What can hang from each mark:
pamik: luvi panim
luvi: kibuno pamik vara
tugak: borop kibuno pamik
vara: luvi panim
borop: tugak
kibuno: luvi tugak

Known rows, with every way that one mark hangs from another:
luvi{kibuno{tugak} pamik vara}: [ 13.7   1.3   7.1 -27.1 -32.5 -11.4   9.0  33.4  16.5  20.9  -3.2  39.7
   5.2  31.9  22.7  -7.0 -25.4  10.1   4.7 -23.3  -9.5   0.4 -38.6 -19.8
  11.6  40.7 -13.3]
vara{luvi{pamik} panim}: [-19.4  19.6  13.3  11.1 -21.2 -29.8 -24.5  -3.3  19.8 -47.3   1.7 -22.3
  17.3 -26.8   9.2  21.3   3.4   4.5 -15.8   7.1  13.3  -0.2  14.6  20.9
   0.6   4.7  26.9]
pamik{luvi{kibuno} panim}: [  3.8 -23.4 -23.8 -18.2   3.7  33.5  -2.9 -10.6  28.7 -26.3  13.0   4.4
  -8.2 -44.4 -10.8 -38.0  16.5 -32.8  -5.4  38.2  19.7 -38.7  15.5  13.2
 -13.1 -37.3  -2.4]
kibuno{tugak{pamik}}: [  6.8  22.5 -20.7  -9.8  42.0   8.1  21.9 -38.1 -33.2   3.4   5.7 -16.5
  -5.0  40.4  32.5 -11.3  -6.3  -1.3  37.6 -25.4   9.2  26.3  -6.5  -7.1
  -3.9  10.9   4.4]
luvi{kibuno pamik{panim} vara}: [  3.2 -10.3  15.0 -14.6 -58.1   3.9   3.0  45.4  41.2  -1.4  20.7  27.0
   0.2   1.0  -0.2  -8.2 -14.2 -23.0 -26.1  10.3  17.3 -19.4   5.8 -11.0
  -7.0  -2.8  -4.8]
kibuno{tugak}: [  8.3  10.5  -5.8   0.4  44.1 -13.5   6.5 -28.8 -27.1 -13.9  12.5   8.7
  -7.8   5.1  24.3 -22.6 -20.3  -5.8  33.4 -11.9  -8.3  16.2  -5.8  -6.2
 -12.8  22.1  -8.0]
vara{luvi{kibuno}}: [  1.1   3.4   1.8   2.0  14.5 -16.0  -6.5 -15.7  15.0 -42.7   2.4  -7.4
  -4.9 -11.1  18.2   4.8  -7.2 -21.1  18.9  13.5  23.4 -10.2  -3.6   7.7
  17.4 -11.6  -3.4]
luvi{kibuno{tugak{borop}} pamik{panim}}: [  2.9  -3.1 -36.2  -2.7 -23.1  20.7  11.2  46.4  16.0  -3.4 -10.8   7.2
  10.4 -31.5 -37.9  -6.8  15.4  27.3   6.6 -15.8  15.5  11.7   7.6 -25.3
  -7.4  11.4  13.8]
pamik{luvi{kibuno{tugak} vara} panim}: [-10.5  -9.4  -0.9 -38.9  -8.9  21.0  18.4   9.2   4.1  16.1   6.6  35.5
   9.7  -5.8 -21.9 -19.4   1.3  -2.3   3.4  12.6   3.8 -44.3  -7.6  -0.3
   2.0  -0.3 -25.0]
luvi{kibuno pamik}: [ 28.2  -9.4 -11.6  -2.2 -19.6   1.6 -13.9  17.0  37.0 -12.7  -0.2   7.4
 -12.8  -4.3  37.8 -18.8  -9.6 -18.3  -8.4   5.1   7.4   3.4 -15.9  -2.7
  -3.7   2.2   8.6]
luvi{vara}: [ 23.6   4.7  31.5   1.5  25.0 -34.2   3.0  -1.1  -5.4 -14.5  17.7  11.0
 -15.8  17.1  28.5  -7.5 -36.1 -19.0   6.0  23.7  -7.8  -3.7  -9.7   8.2
   0.3   9.3 -15.8]
pamik{panim}: [  0.6  -6.2   4.7  14.0  24.8   4.8   5.6 -25.6  -2.4 -41.0  33.2   0.6
 -15.2 -23.3  -2.1 -29.0  -8.1 -43.8   6.7  19.2  15.8  -0.5  35.4   6.7
 -30.7 -21.6  -0.1]
pamik{luvi{kibuno{tugak} vara{panim}}}: [-22.8   9.5  19.9 -28.1  -9.4  -7.2  -9.7  11.6  21.0  26.3 -21.9  44.0
  15.6 -13.2 -28.4 -15.7  -4.3  23.3   1.7   7.7  -2.8 -54.8 -35.7  19.0
  35.1  15.4 -25.3]
pamik{luvi panim}: [  1.9 -13.7 -22.8  -8.3  22.2  12.8  -0.1 -30.4  -2.2 -39.4  28.6 -14.5
  -6.8 -40.3  -2.9 -27.9  15.9 -28.2  -6.3  35.4   7.4 -15.7  33.1  18.1
 -39.1 -34.2   5.9]
vara{panim}: [-10.1  12.6  24.9  21.7  26.2 -20.1 -21.7 -26.8  13.4 -27.3   8.9   5.2
 -11.9 -34.3  -5.6 -26.0 -17.3 -19.7   4.1  15.9   5.3 -11.7   8.6  25.4
   1.4  -4.1  -0.4]
pamik{luvi{kibuno vara} panim}: [  0.4 -20.7   5.6 -26.8 -17.4  10.1   6.7  10.1  30.3  -6.0  14.0  22.3
  -3.2 -16.7 -16.1 -17.3   1.5 -23.6 -11.1  39.2  10.9 -53.4   2.3   9.0
   1.6 -26.8 -19.2]
borop{tugak{kibuno pamik}}: [ 13.1 -19.3 -11.7  26.7   3.0  20.0 -15.2 -42.7 -13.3  37.5 -10.4 -51.7
 -17.3  27.2  40.3  13.1  -2.7   0.9   4.5 -16.1  -2.3  13.2  10.7 -11.6
  -5.4   0.1  -1.7]
tugak{borop kibuno{luvi{vara}} pamik}: [ 25.6   9.8   2.8  27.4  25.3 -15.0  13.5  27.3 -29.5  43.6 -27.8 -28.0
  -7.8  21.5  -5.1  57.8   6.4  41.7  -4.4  -2.1 -26.9  28.2  -0.9   0.5
  18.8 -17.3   8.8]
vara{luvi{kibuno} panim}: [-25.2  12.2  25.7   9.1   3.7 -16.3 -24.7 -11.3  34.2 -35.6  -8.2   1.2
   6.5 -34.6 -19.7  -3.3  -2.0 -14.6   7.1  12.5  30.1 -35.0  -0.4  22.1
  36.2  -9.4  -2.2]
borop{tugak}: [ 14.5 -28.9  11.1  22.0  23.3 -11.6 -25.3 -58.1  -2.9 -18.9   8.3 -14.0
 -18.7   2.7  34.3 -22.2 -22.6 -28.3  11.4  11.7 -10.0   4.2  -6.5  -3.8
 -13.5  26.5 -11.2]

Rows:
[ -5.0  16.0  40.2   8.0 -34.2 -35.9 -14.6  28.2  29.0  -4.0   6.4  14.6
  -0.7  -3.9   7.1   1.4 -24.6   2.2 -26.0   7.8  -6.8  -8.2  -6.9  17.4
   2.8  19.1   1.3] => luvi{pamik vara{panim}}
[-22.9  -5.8 -10.2   0.3 -11.9   9.4   5.1  -8.4 -35.3 -14.7  22.4  24.4
  11.2   0.1  -7.9 -14.9   9.6 -14.3 -11.9 -23.9 -20.3  35.3  11.1 -12.3
 -42.2   9.9  15.0] => kibuno{luvi{pamik{panim}} tugak}
[-21.4   5.2  64.6  20.0  16.3 -40.9 -15.0 -11.1  -5.0  -6.1   2.9  39.0
  -3.1  -4.2 -19.6  -7.3 -22.5 -17.9 -14.9  17.5 -24.6 -10.0 -14.2  29.5
  16.3   6.7 -12.9] => kibuno{luvi{vara{panim}}}
[ -5.3  -7.2  27.2   2.4 -27.8 -13.6   5.6  18.2  -9.2 -16.9  28.0  26.0
  -0.2  12.7  -4.7   7.3  -5.3 -25.7 -33.8  10.0 -20.3  12.0   5.7  -2.8
 -29.3  -3.2   5.4] => kibuno{luvi{pamik{panim} vara}}
[ 24.0  22.4 -32.6   2.3  50.9   2.1  24.4 -10.4 -28.6   5.2 -18.6 -34.4
   3.3  19.7   1.8   2.9  10.0  38.0  41.3 -21.4   7.9  35.4  -8.1 -13.0
   9.3  12.9  13.8] => kibuno{tugak{borop pamik}}
[ 13.6  12.3 -44.3 -31.3  40.1  15.3  18.3 -43.9 -25.4  10.0  -0.8 -24.5
   4.5  23.4  34.9 -15.0  19.5  20.1  23.2  -5.8  -3.4   9.3 -10.3   3.1
  -9.8  -1.9  11.3] => kibuno{tugak{pamik{luvi}}}
[ 10.4  13.1 -12.0 -40.2  25.6  -1.6  25.9 -20.3 -27.8  27.8  -3.4  -7.1
   7.3  46.8  29.3   1.4   3.7  26.0  16.4  -3.1 -10.5  -2.2 -22.7   3.5
   5.0  14.2  -0.9] => kibuno{tugak{pamik{luvi{vara}}}}
[  3.1  -4.6  -5.6 -37.0 -17.6  31.9  21.3   2.3  20.5  12.2   4.9  -1.8
   5.1  17.5  -8.6  -8.8  21.3 -17.9 -10.4  24.8  23.6 -42.8   2.9   2.0
  10.5 -41.1  -8.4] => tugak{pamik{luvi{kibuno vara} panim}}
[-10.9  11.9  -6.0  -9.5  18.1  -6.2   3.2 -18.4  -9.3 -23.3  -2.1   8.1
  10.1   3.8   7.3   0.6  -7.9  -2.8  36.6 -14.7  14.8  -2.5 -15.6  -7.1
  20.2  17.4  -9.1] => vara{luvi{kibuno{tugak}}}
[-26.1  24.2  31.5 -20.0  -7.9   4.4  10.0   8.9  17.5  41.0 -23.8  31.0
  13.9  32.6 -24.1  -9.0 -16.6   7.7  18.1 -25.9  16.0 -25.4 -34.4  -0.9
  50.9  13.1 -24.2] => luvi{kibuno{tugak{pamik}} vara{panim}}
[ 19.9  -4.9 -52.2 -17.5   3.2  45.4  17.1   2.4  24.6   0.2 -14.1 -37.6
   4.1 -29.8 -29.3  -7.1  48.0  16.8   1.4  27.1  36.4 -18.2  13.3   3.9
   8.6 -54.6  18.5] => tugak{borop pamik{luvi{kibuno} panim}}
[-41.0  20.6  17.0  -1.4   6.0 -11.8 -13.3 -12.2   8.9 -18.6 -15.4  15.5
  20.5 -20.6 -26.9  -5.5  -7.1   9.0  25.6 -12.5  24.9 -25.9 -10.5  14.1
  38.2  14.5  -8.1] => vara{luvi{kibuno{tugak}} panim}
[ 14.5   9.2 -28.8  13.8  28.9  18.4  25.5  -4.6  -7.2 -20.8   5.8 -47.2
  -1.0 -15.2 -23.7  -2.2  23.9   2.7  13.8  15.4  29.8  20.3  36.7  -8.3
 -10.2 -31.5  18.3] => tugak{borop pamik{panim}}
[-35.8  29.5  39.8  -3.6  15.4 -12.3  10.7 -19.8 -32.1  29.0 -14.3  28.3
  17.6  45.6 -22.7   6.3  -4.6  14.1   8.0 -25.6 -21.7   5.2 -25.5   7.2
  32.2  17.7 -10.4] => kibuno{luvi{vara{panim}} tugak{pamik}}
[  1.5   2.3 -11.6  -1.5   9.7  -8.1  -5.2 -11.3 -34.8  -9.7  10.5  19.6
   3.3  19.5  23.9  -4.3   1.6  -2.5   3.8 -25.8 -36.7  45.2 -20.3  -4.7
 -26.6  30.3  15.0] => kibuno{luvi{pamik} tugak}
[-24.7   8.6 -22.2 -15.8 -39.8  16.2   5.6  16.3   4.8 -29.6  14.6   7.0
  26.9  -7.5 -11.5   5.9  16.6  -5.0   1.8 -20.4  27.0   1.6  18.1 -19.5
  -6.6   7.5  11.3] => vara{luvi{kibuno{tugak} pamik{panim}}}
[  6.7 -36.8  27.4  28.9 -41.8 -18.5 -34.3   9.6 -13.3  42.7 -11.8  -1.4
 -10.1  28.1  30.9  38.4 -11.7   9.5 -38.3 -11.7 -52.9  17.8 -15.1 -14.0
 -10.5  36.1  -5.6] => borop{tugak{kibuno{luvi{pamik vara}}}}
[-10.6  13.2 -17.5 -41.5   6.2  22.9  35.9 -14.5 -27.4  15.5  13.9  -8.7
  16.2  32.2  -4.2  -1.8  18.5   7.2   7.8   0.8   5.2  -9.9   9.7  -4.4
  -8.9  -4.5  -5.1] => kibuno{tugak{pamik{luvi{vara} panim}}}
[ 10.2  -0.4 -10.1  22.2  30.0  13.4  -0.8 -24.9 -32.9  23.3  -5.7 -24.3
 -17.0  19.9  30.3  20.4  11.1  -8.3  -3.1 -11.8 -23.5  36.4  10.2   4.7
 -12.1 -30.4  11.6] => tugak{kibuno{luvi} pamik}
[-21.4   9.1  13.8   4.0 -43.4 -14.7 -31.7  18.4  44.8 -33.7  -9.8  -6.2
  14.4 -26.3  -4.0  10.9   3.9  -1.4 -18.6   0.6  25.8 -14.0  -1.3  16.3
  25.9  -4.9  15.5] => vara{luvi{kibuno pamik} panim}
[ -7.3  -2.2  28.4 -15.8 -10.6  -8.3 -23.3   9.5  47.9   7.5 -14.2  28.0
   3.3 -27.4 -17.9 -18.3  -3.9   3.5 -14.8  33.1   0.3 -65.1 -25.0  32.5
  34.3  -7.9 -20.6] => pamik{luvi{kibuno vara{panim}}}
[ -7.8 -24.1 -11.7  22.5 -16.9  42.6  -3.3 -38.7 -13.1  29.0   5.5 -47.0
 -10.4   3.2   8.8   9.1  11.0 -13.9  -6.2 -12.7  11.8   6.8  43.6 -18.5
 -21.9 -17.3  -4.1] => borop{tugak{kibuno pamik{panim}}}
[ 11.3   2.7 -10.6  21.0  61.7 -18.3   7.7 -15.8 -41.7 -11.1 -16.4   7.6
  -0.9 -12.4 -22.1  -0.3   5.6  24.2  29.2  -5.4 -32.9  34.8 -16.6  -3.1
  -5.1  21.7  10.9] => kibuno{luvi tugak{borop}}
[-20.0 -33.8  -4.1  34.6 -14.1  38.4  -9.7 -51.8 -33.7  30.7   2.1 -30.4
  -5.4  11.8  -8.3  17.5  19.7 -17.6 -16.8 -16.4 -14.9  19.4  35.2 -16.0
 -26.0 -22.8  -6.0] => borop{tugak{kibuno{luvi} pamik{panim}}}
[  9.0  -1.2  15.0  -6.9 -37.4 -12.1  10.5  30.9   9.5 -15.6  34.9   8.7
   0.6   2.8  10.6  -3.3 -15.3 -18.1 -25.6  12.4   5.3  -0.2  19.6  -3.1
 -27.5   0.9   3.7] => luvi{pamik{panim} vara}
[  4.4 -13.5 -12.5  -4.3 -40.1  24.8  -2.7  20.8  37.9 -23.5  19.6   7.6
  -6.9 -18.7   1.7 -28.4   3.0 -35.2 -17.2   3.2  23.4  -4.9  16.0  -8.5
 -23.7 -16.2   9.3] => luvi{kibuno pamik{panim}}
[  0.3 -42.4  12.0  46.7  15.7  -2.9 -36.2 -48.0 -24.3  17.1  -9.6  -6.6
 -25.9  -3.6  21.2  10.3  -4.7 -13.0 -10.8  -2.4 -43.2  17.5   2.2  -4.3
 -17.0  13.3 -13.1] => borop{tugak{kibuno{luvi}}}
[ 10.1   1.7 -12.1  -6.1 -25.3 -10.9 -13.4  11.0  27.8 -37.5   3.0 -14.0
   2.0  -5.4  30.5  13.0  -0.4  -9.3  -2.7   0.6  23.9   3.4  -9.6  -1.1
   4.6  -0.8  14.1] => vara{luvi{kibuno pamik}}
[-25.8  22.6   1.7  13.4  14.0 -15.3  -8.0  16.6  15.0 -14.6 -41.9  -4.5
  24.8 -41.3 -56.8  15.5   7.7  48.5  27.4  -7.6  26.2 -17.4 -13.7   8.7
  52.0  16.6   3.9] => vara{luvi{kibuno{tugak{borop}}} panim}
[ 14.6   7.6 -35.2  25.5  15.0  29.6  20.8  19.3 -13.5  17.5  -6.2 -60.4
  -8.4 -27.6 -22.9  25.7  23.0  25.3   2.5   0.0  18.7  19.7  53.2 -10.4
  -8.7 -46.7  20.2] => tugak{borop kibuno pamik{panim}}
[-12.3   5.5  52.1   4.1  -8.4 -20.7 -19.0  23.6  43.3   5.3  -7.2  38.4
  -3.9  -9.6 -19.8 -20.7 -31.4 -15.1  -2.2  18.2  11.7 -49.5 -22.8  19.6
  37.2   0.3 -30.5] => luvi{kibuno vara{panim}}
[ 32.0  -7.4   5.2  27.6 -11.8 -30.8 -12.1  62.0 -11.6  28.6 -22.7 -11.6
  -6.1  -9.3   0.5  58.8  -1.5  50.5 -32.0   4.9 -47.8  27.7   0.6  -1.5
  -5.9   7.8  14.2] => tugak{borop kibuno{luvi{pamik vara}}}
[ -7.5  -1.1   8.9 -22.0 -48.8  10.6  15.0  45.7  10.7  14.9  11.9  39.3
  13.2  17.3 -12.0  -9.7 -15.0  -4.3  -7.5 -17.1   6.2  -9.6  -4.3 -23.6
  -0.7  21.7 -14.7] => luvi{kibuno{tugak} pamik{panim} vara}
[ -8.2 -11.6  -1.4  11.3 -14.6   3.9  -6.6  -7.7 -12.6 -38.3  30.3  11.7
   1.5 -12.9  -1.1 -12.3  12.3 -38.5 -27.4   7.3 -15.0  26.7  20.7   2.5
 -41.9 -15.3  20.6] => kibuno{luvi{pamik{panim}}}
[ 18.5   0.2 -51.0  -8.4  27.7  30.3  18.5 -16.3   2.5 -17.8  -1.7 -60.5
   3.8 -28.0 -25.0  -0.6  44.3  20.4   2.0  31.3  21.8  -0.5  30.0   3.9
 -16.9 -45.0  29.7] => tugak{borop pamik{luvi panim}}
[-24.2   3.0  58.5  31.6   2.1 -29.7 -25.5  16.6 -10.9  28.7  -8.3  25.4
 -11.1 -14.9 -22.1  19.1 -18.7   2.9 -23.0   4.9 -35.0 -14.0   2.7  24.1
  14.1  -0.3 -16.5] => tugak{kibuno{luvi{vara{panim}}}}
[ 16.1 -25.7  -7.1  -5.1 -14.9  13.1 -13.2 -27.5  -5.7  56.9 -18.8 -46.1
  -8.3  33.3  36.8  31.4   9.4  27.4 -11.9   6.1 -20.9 -17.2  -3.6  -3.6
   3.3   3.2 -11.7] => borop{tugak{kibuno pamik{luvi{vara}}}}
[ 24.6 -10.0  -8.0  45.9  45.6 -12.8  -9.5   5.9 -25.2   8.3 -21.6 -22.7
 -19.9 -35.9  -9.5  28.9   5.7  28.5  -4.2   9.5 -34.7  28.0  10.3   8.6
  -8.7 -14.5  12.6] => tugak{borop kibuno{luvi}}
[ -2.5   2.8 -18.8  12.7   5.8  34.4  15.9 -13.9 -16.2  18.7  19.5 -42.9
 -11.8  -1.6   7.3   5.7  12.5 -20.0  -3.4  -7.3  20.4  11.5  53.4  -5.4
 -28.3 -43.8   6.1] => tugak{kibuno pamik{panim}}
[ -1.1   1.5 -27.5  11.9   1.8   4.9  12.2  13.3 -33.1 -19.1  -0.9   5.8
  12.8 -21.2 -39.7   3.8  22.6  22.6  -5.5 -13.2 -20.0  40.4  13.4 -19.2
 -28.6  17.7  28.0] => kibuno{luvi{pamik{panim}} tugak{borop}}
[-10.7  23.1 -16.4 -22.0  15.8  10.8  17.5 -23.5 -13.0  -4.9 -12.4 -15.6
  13.9  37.7  20.8  10.8  12.5   7.6  38.4 -27.1  28.6   7.7 -12.4 -13.1
  28.9  -1.3   3.5] => vara{luvi{kibuno{tugak{pamik}}}}
[ -9.1  -5.2 -21.6 -16.5 -35.6  30.1   6.4  20.3   9.8  -6.7  14.2  26.9
   4.1  -6.9  -8.3 -29.5   2.9 -15.1  -0.5 -23.5  13.9   3.6   7.8 -21.3
 -22.2   9.0   0.9] => luvi{kibuno{tugak} pamik{panim}}
[  4.9  18.1   7.9 -30.3   5.3   6.4  27.6   5.4   0.9  37.9 -10.2  19.4
   2.8  59.6  16.0  -3.0 -16.0   3.5  29.5 -23.8  15.7  -5.0 -33.7 -12.1
  31.9  20.9 -21.6] => luvi{kibuno{tugak{pamik}} vara}
[ 24.6   8.9  -4.4 -12.0 -21.0 -18.2   6.3  68.0  23.6  23.5 -28.4  18.2
   8.7  10.9  -8.4  12.1 -12.0  51.7   7.8 -13.5  -4.3   5.3 -34.8 -22.2
  27.1  39.2  -3.4] => luvi{kibuno{tugak{borop}} pamik vara}
[ 10.3   3.3 -23.4 -15.9 -17.1  10.1  -2.8  15.8  16.2   4.8  -8.2  25.3
   0.5   8.0  29.3 -22.6  -8.6   1.4  14.4 -23.3   2.0  12.4 -28.2 -17.0
  -4.4  29.4   0.0] => luvi{kibuno{tugak} pamik}
[ 24.4  -7.1  18.5  37.1  29.7 -28.3  -5.5  34.3 -22.7  25.3 -20.4  -3.4
 -11.6  -9.5 -13.9  45.9  -8.6  33.9 -10.4  17.1 -39.5  14.6  -0.5   6.6
   6.4   0.1  -3.4] => tugak{borop kibuno{luvi{vara}}}
[ 15.8  -4.1  28.4   0.3  -8.1 -36.5  -5.3  13.7  -6.8  -8.3  11.6  22.2
  -1.0  28.2  30.8  13.0 -16.3 -16.1 -26.0   8.4 -34.9  23.6 -23.9   6.9
 -13.7  17.5   8.5] => kibuno{luvi{pamik vara}}
